What can hang from each mark:
j_702: j_477
j_929: j_869
j_746: j_477 j_558
j_103: j_477 j_869
j_477: j_103 j_558 j_702 j_746 j_929
j_558: j_477 j_746 j_869
j_869: j_558

Each row was made from one small tree. Brackets hold a mark, then the marks that hang from it, in the order of their numbers. Every link used is in the known rows. Write each row's tree.
Known rows:
(j_929 (j_869 j_558)): [0.11 1.85 -1.04 -0.78 -0.29 -1.73 -0.18 0.08 -0.17 0.29 -1.25 -0.69 0.01 1.08 -0.07 -0.56 -1.39 -1.03 -1.61 1.39 0.26 -1.38 -0.36]
(j_869 (j_558 j_746)): [-0.28 2.54 -0.21 -1.42 0.17 -0.93 0.11 0.31 1.33 -0.51 0.55 -0.62 1.73 2.27 -0.18 -0.44 -2.80 -0.63 -1.15 -0.06 0.05 -0.05 -1.06]
(j_558 (j_477 j_702 j_929) j_746 j_869): [1.37 3.70 0.44 1.01 0.32 1.36 0.13 -1.34 0.45 -0.09 1.66 -0.17 3.84 -0.64 -0.31 -0.87 -0.62 2.93 -1.71 -1.07 -0.32 -1.87 -1.71]
(j_103 (j_477 (j_558 j_746) j_702 j_929)): [2.49 3.31 0.49 -0.47 -0.92 0.01 0.31 -0.88 1.29 1.25 2.12 1.81 3.20 2.38 -0.07 -0.91 -0.59 2.25 0.72 -2.43 -0.30 -2.18 -0.94]
(j_558 j_869): [-0.40 1.12 -0.43 1.11 0.00 1.11 0.12 0.00 -0.15 0.43 0.05 -0.52 0.19 -1.28 -0.86 1.11 0.85 0.99 0.12 0.19 0.01 0.06 -1.21]
(j_869 (j_558 j_477 j_746)): [0.41 0.46 -0.56 -2.94 1.21 -1.19 -0.94 -0.42 0.73 -0.95 0.01 -1.29 1.90 1.58 0.92 -1.26 -3.37 0.17 -0.59 -0.36 0.47 0.35 -0.47]
(j_477 j_929): [1.91 1.48 0.94 0.70 -1.66 -0.26 -0.18 -0.73 -0.20 -0.53 0.88 -0.01 0.50 0.05 0.25 -0.65 0.15 0.41 -0.92 0.57 -0.33 -1.65 0.10]
(j_558 j_746): [-0.71 1.66 0.61 -1.19 0.61 0.24 0.59 -0.35 0.77 -0.22 1.35 -0.19 1.08 0.72 -0.20 -0.51 -1.47 0.71 -0.59 -0.53 0.22 0.29 -1.11]
(j_103 (j_477 j_702 j_929) (j_869 j_558)): [4.03 3.84 -1.55 0.51 -2.76 -1.07 -0.19 0.01 1.41 0.98 0.55 0.82 2.81 1.20 -1.04 -0.09 -0.54 -1.44 -1.93 -0.79 -0.54 -2.69 -0.07]
(j_746 (j_477 j_929)): [1.16 1.08 -0.34 0.51 -0.89 -0.42 -0.33 0.77 0.99 -0.70 1.46 0.45 1.42 0.09 -0.12 -0.71 -0.10 0.10 -0.56 -0.20 0.02 -0.10 1.30]
(j_746 (j_558 (j_477 (j_103 j_869) j_929))): [0.81 1.53 -0.43 -0.45 -1.53 -0.34 -2.42 -1.91 1.01 0.43 0.17 -0.18 4.66 -1.42 0.50 -0.92 0.51 0.89 -2.00 -1.39 -0.02 0.16 -1.20]
(j_558 (j_477 j_103)): [-0.58 -1.13 -1.16 -0.53 0.24 0.30 -2.26 -0.56 -0.10 0.83 -1.20 -0.33 1.84 -0.19 1.33 0.10 -0.35 0.70 0.29 -1.21 -0.07 0.44 -0.59]
(j_558 j_477 j_746): [-0.21 -0.58 0.34 -2.61 1.47 0.04 -0.47 -1.08 -0.01 -0.70 0.54 -0.91 1.41 0.54 0.88 -1.55 -1.88 1.42 -0.04 -1.10 0.85 0.53 -0.62]
(j_702 (j_477 (j_746 j_558) j_929)): [1.96 1.78 0.77 0.09 -2.26 -0.08 -1.85 0.84 1.71 -0.70 1.98 0.16 1.88 -1.81 -0.83 -0.93 -1.47 -0.80 -1.66 -1.01 0.27 -2.58 -0.87]
(j_477 j_103 j_702 j_929): [0.73 3.93 -0.26 3.62 -2.28 0.70 -0.64 -0.14 1.00 1.55 0.51 1.81 3.87 0.51 -0.18 0.53 0.82 0.45 -2.00 -0.98 -1.91 -2.32 -0.92]
(j_869 (j_558 j_477)): [1.17 -1.11 -0.99 -1.90 0.73 -1.42 -1.66 0.02 -0.27 -0.68 -1.36 -1.29 0.85 0.68 1.19 -0.93 -1.87 -0.45 -0.10 0.20 0.29 -0.09 0.61]
(j_746 j_558): [-0.74 0.41 1.06 -0.57 0.43 -0.01 -0.48 0.39 0.92 -0.41 0.73 -0.48 2.44 -0.18 -0.76 -0.23 0.07 -0.28 0.40 -0.49 -0.11 0.93 -0.13]
(j_869 (j_558 (j_746 (j_477 j_103 j_702)))): [-1.94 4.53 -2.85 1.45 0.29 0.11 -0.31 2.38 3.61 1.14 0.88 1.92 5.88 2.68 -0.88 0.80 -2.63 -0.52 -2.01 -2.24 -1.46 1.00 -0.95]
(j_702 (j_477 (j_103 j_869) j_746)): [-0.13 1.45 -2.95 1.30 -2.70 0.72 -1.48 0.35 1.89 1.80 -0.26 1.65 0.55 -2.17 -0.30 1.12 -0.77 -0.37 -3.13 -2.48 0.46 -1.49 -2.47]
(j_103 (j_477 j_558 j_746 j_929)): [4.10 1.89 0.02 -1.33 -1.81 -0.28 -1.43 -0.98 0.23 1.10 0.44 2.03 -0.39 0.02 0.36 -1.16 -0.44 1.65 0.80 -0.94 0.29 -2.69 0.24]
(j_558 j_746 j_869): [-1.18 2.86 0.25 0.03 0.61 1.34 0.69 -0.11 0.79 0.25 1.55 -0.57 1.26 -0.28 -1.13 0.52 -0.73 1.75 -0.55 -0.51 0.24 0.36 -2.27]
(j_929 (j_869 (j_558 j_477 j_746))): [0.09 1.54 -0.59 -3.47 1.08 -1.66 -0.76 -0.88 -0.08 -0.60 -0.68 -1.66 1.26 1.66 0.62 -2.10 -3.47 0.27 -1.74 0.16 1.09 -1.06 -0.82]
(j_103 j_477 (j_869 j_558)): [2.21 0.88 -2.24 -2.13 -1.25 -1.42 -0.63 0.28 1.02 0.69 -0.71 -0.24 0.73 1.20 -0.65 0.51 -1.24 -1.82 -0.21 -0.68 0.74 -0.38 -0.09]
(j_103 (j_477 (j_558 j_869) j_929)): [2.93 1.47 -0.22 -0.18 -1.46 0.37 -0.93 -0.92 -0.27 1.39 0.92 0.28 0.55 0.09 -0.10 0.53 1.00 2.27 2.17 -1.17 0.52 -1.65 -1.09]

Which tree is each row?
[1.44 4.17 -0.05 1.67 -2.83 0.81 -1.78 -0.67 0.71 1.08 -0.08 1.70 1.24 -0.94 -0.05 -0.40 -0.52 0.67 -2.65 0.20 -1.14 -2.55 -0.91]
(j_477 j_103 j_746 j_929)
[1.37 3.99 -1.93 1.35 -3.31 -1.24 -1.37 -0.90 1.46 1.02 -0.33 0.63 2.50 0.61 0.04 0.52 -0.41 -0.68 -3.57 -0.02 -0.74 -1.58 -1.40]
(j_477 (j_103 (j_869 j_558)) j_929)
[-1.90 1.50 -2.88 2.85 0.31 0.61 -0.27 1.30 2.30 2.52 -0.20 3.53 4.23 0.95 0.31 1.23 1.10 1.70 0.31 -3.18 -1.12 1.04 -0.28]
(j_746 (j_477 j_103 j_558 j_702))
[0.08 3.88 0.04 1.52 -0.24 -0.17 0.16 1.02 1.68 -0.12 1.66 0.92 5.00 0.00 -1.77 -1.79 0.16 0.30 -1.92 -0.76 -0.75 -1.13 0.85]
(j_746 (j_477 j_702 (j_929 j_869)) j_558)
[0.28 1.93 0.61 -0.96 -0.75 -0.42 -2.96 -1.62 -0.26 0.43 -0.32 -0.89 4.21 -0.51 0.53 -1.60 -0.28 0.95 -1.63 -0.50 -0.09 -1.44 -0.97]
(j_746 (j_558 (j_477 j_103 (j_929 j_869))))
[2.04 2.25 -0.76 0.19 -0.55 1.38 -0.34 1.18 0.81 1.35 0.02 1.98 0.84 -0.18 -1.52 -0.19 -0.83 -0.35 -0.11 -1.18 -0.79 -2.16 0.28]
(j_103 (j_477 j_702 j_746))
[-1.54 2.66 -1.69 -0.10 -0.70 -0.03 0.11 -2.07 1.93 2.20 0.20 2.12 2.45 0.70 0.81 0.54 0.24 2.70 -1.50 -2.76 0.26 0.85 -2.82]
(j_477 (j_103 j_869) (j_558 j_746))
[-0.76 4.26 -3.10 0.46 0.38 -0.72 1.63 1.31 3.55 0.13 1.21 1.46 4.32 1.46 -1.34 -0.18 -1.82 -0.29 -3.02 -1.82 -0.23 0.94 -0.16]
(j_103 (j_869 (j_558 (j_746 (j_477 j_702)))))
[-0.52 -0.54 0.35 -1.02 1.57 0.77 -1.55 -0.29 0.18 -0.36 0.12 -1.63 2.99 -2.13 -0.49 -0.09 0.13 1.28 1.00 -0.64 0.50 1.24 -0.85]
(j_746 (j_558 j_477 j_869))
[0.49 1.19 -1.55 -2.78 0.49 -1.47 -0.37 -1.37 1.07 -0.60 -0.20 -0.92 1.88 0.73 0.65 -1.21 -2.49 0.43 -2.17 -0.68 1.08 0.47 -0.95]
(j_103 (j_869 (j_558 j_477 j_746)))
[1.42 1.95 0.36 0.01 -1.18 -1.30 -0.03 -2.27 -0.83 0.73 -0.12 0.93 -0.37 0.27 0.95 -1.68 0.78 2.35 -0.92 0.26 0.49 -2.76 -0.52]
(j_477 j_558 (j_929 j_869))
[1.23 6.47 0.18 0.62 -1.14 -1.22 0.99 -0.57 1.06 0.21 1.01 0.44 3.32 2.32 -0.88 -1.80 -2.40 0.30 -3.84 0.31 -0.87 -3.67 -1.30]
(j_477 j_702 (j_929 (j_869 (j_558 j_746))))
[0.75 0.67 -1.01 -0.53 0.65 1.54 -1.44 -0.52 -0.66 0.18 -0.79 -0.04 -0.32 -3.09 -0.24 -0.35 -0.45 1.99 -0.54 0.18 0.41 -0.66 -0.80]
(j_558 (j_477 j_746) j_869)
[1.41 1.87 -0.54 2.10 -1.16 0.61 -1.51 -0.97 0.14 1.08 -0.10 1.02 4.12 -0.04 1.05 -0.40 0.41 1.21 -1.64 -1.39 -1.42 -1.95 -0.55]
(j_558 (j_477 j_103 j_702 j_929))
[2.25 2.37 -0.35 0.25 -2.90 -0.37 -0.91 0.02 0.11 0.02 0.73 0.34 -1.09 -1.59 -0.29 -1.44 -1.60 -0.10 -3.06 -0.09 0.65 -4.69 -1.05]
(j_702 (j_477 j_746 (j_929 j_869)))
[-2.93 3.33 -2.03 0.88 0.45 1.88 -0.50 1.37 2.23 1.15 1.48 0.63 3.80 0.27 -1.20 1.67 -0.95 1.51 -0.40 -2.14 0.01 1.96 -2.22]
(j_558 (j_746 (j_477 j_103)) j_869)
[1.16 4.21 0.92 1.43 -0.70 -0.19 1.07 -1.51 1.40 0.60 1.86 2.14 3.30 1.28 0.39 -1.16 0.04 2.88 -1.11 -1.68 -0.76 -2.18 -1.29]
(j_477 (j_558 j_746) j_702 j_929)
[0.20 1.94 0.31 0.59 -0.72 1.01 -2.84 -0.85 0.38 0.48 0.49 -1.18 5.03 -1.78 -0.05 0.23 0.49 1.73 -0.50 -0.94 -0.43 -0.17 -1.93]
(j_746 (j_558 (j_477 j_103 j_929) j_869))
[2.07 3.75 -0.07 1.69 -1.61 0.59 -0.60 -1.61 0.19 0.93 0.36 1.96 -0.26 -2.22 -0.17 -0.45 0.87 3.51 -0.91 0.31 0.02 -2.57 -1.49]
(j_477 (j_558 j_869) j_746 j_929)
[-1.27 2.29 -0.17 0.04 0.85 0.61 0.85 -1.06 0.88 1.04 1.02 0.62 1.15 0.05 -0.12 0.48 -0.01 3.44 0.65 -1.49 0.66 0.53 -2.54]
(j_477 (j_558 j_746 j_869))
[-0.88 2.11 -1.60 -1.57 0.66 -1.09 -0.01 1.87 2.32 -0.77 1.19 -0.07 2.70 2.45 -0.45 -0.25 -3.17 -0.79 -0.77 -0.77 0.45 1.35 0.13]
(j_869 (j_558 (j_746 j_477)))
[1.67 0.84 -2.12 0.25 -0.71 -0.09 0.70 -0.88 0.99 2.29 -0.21 2.47 1.52 0.38 -0.33 0.38 1.52 1.27 0.65 -2.85 0.12 -0.57 -0.30]
(j_103 (j_477 j_558 j_702) j_869)
[1.04 1.27 -1.81 -0.19 1.01 -1.27 -0.41 -0.26 -0.35 0.36 -1.80 -0.16 2.03 0.68 0.32 -1.36 -1.36 -0.30 -1.83 0.10 -0.25 -1.99 0.15]
(j_929 (j_869 (j_558 (j_477 j_702))))
[1.50 3.24 -0.62 -1.10 -2.28 -2.03 -0.66 0.30 1.33 -0.58 1.68 -1.44 1.53 1.83 0.10 -1.08 -3.79 -0.80 -3.08 -0.55 0.98 -3.76 -2.10]
(j_702 (j_477 (j_929 (j_869 (j_558 j_746)))))
[1.72 2.52 0.28 2.49 -1.10 -0.39 0.53 -1.35 0.54 0.83 0.47 2.43 2.12 0.40 0.68 -0.68 1.65 2.18 -0.55 -1.10 -0.91 -2.17 -0.26]
(j_477 j_558 j_702 j_929)
[1.78 3.49 1.81 -0.06 -1.38 0.23 -1.26 -0.52 1.11 -0.66 1.23 0.67 2.08 -1.60 -1.02 -1.65 -0.82 0.37 -1.72 0.68 -0.69 -1.56 -0.06]
(j_477 (j_746 j_558) j_929)
[-1.84 1.07 -0.84 0.39 1.16 0.94 -0.38 1.92 1.84 -0.12 1.50 -0.24 3.49 -1.38 -1.92 0.87 0.25 0.55 0.89 -1.08 0.32 2.59 -0.08]
(j_746 j_477 (j_558 j_869))
[1.23 3.38 -1.16 1.25 -3.68 0.25 -2.08 0.07 0.57 1.40 0.16 0.94 0.41 -1.30 -0.14 -0.32 -1.52 -0.01 -3.54 -0.88 0.16 -4.43 -2.34]
(j_702 (j_477 j_103 j_746 (j_929 j_869)))
[1.01 2.70 1.16 -0.66 -0.83 -0.74 0.37 -2.00 0.83 -0.13 1.84 0.91 1.57 1.33 0.88 -1.31 -0.63 2.88 -0.41 -1.10 0.26 -1.40 -1.22]
(j_477 (j_558 j_746) j_929)
[-1.20 1.74 -2.63 3.08 1.12 0.91 0.78 1.13 1.70 1.57 0.55 2.46 2.64 -0.67 -0.82 1.19 1.58 2.67 0.97 -2.13 -0.38 1.01 -0.24]
(j_746 (j_477 (j_558 j_869) j_702))
[0.49 1.01 -1.50 1.29 -2.97 -0.95 -1.75 -0.78 0.46 1.98 0.19 0.98 1.03 0.40 1.41 0.15 -0.08 1.48 -1.05 -2.18 0.73 -3.42 -2.54]
(j_702 (j_477 j_103 j_558 (j_929 j_869)))
[2.19 2.29 -2.49 -0.05 -1.16 -0.69 0.11 0.79 1.56 1.29 -0.34 0.86 2.23 1.28 -1.12 0.57 -0.59 -1.73 -1.01 -1.32 -0.21 -0.92 0.07]
(j_103 (j_477 j_702) (j_869 j_558))
[2.13 4.87 -0.47 1.72 -1.64 -1.42 0.23 -0.19 0.52 0.40 -0.16 0.52 2.18 1.19 -0.53 -1.11 -0.77 -0.56 -3.33 0.99 -1.07 -3.83 -0.20]
(j_477 j_702 (j_929 (j_869 j_558)))
[-1.09 0.20 -2.31 0.94 0.79 0.38 0.19 0.78 1.02 0.97 0.53 1.49 1.07 -0.75 -0.15 0.95 1.06 2.35 1.60 -1.52 0.57 1.75 -0.25]
(j_746 (j_477 (j_558 j_869)))
[2.66 1.34 -0.20 0.70 -2.80 -0.09 -1.42 0.49 0.78 -0.47 1.36 0.63 -0.36 -1.49 0.10 -0.63 -1.58 -0.23 -2.08 -0.66 0.30 -3.52 -0.92]
(j_702 (j_477 j_746 j_929))
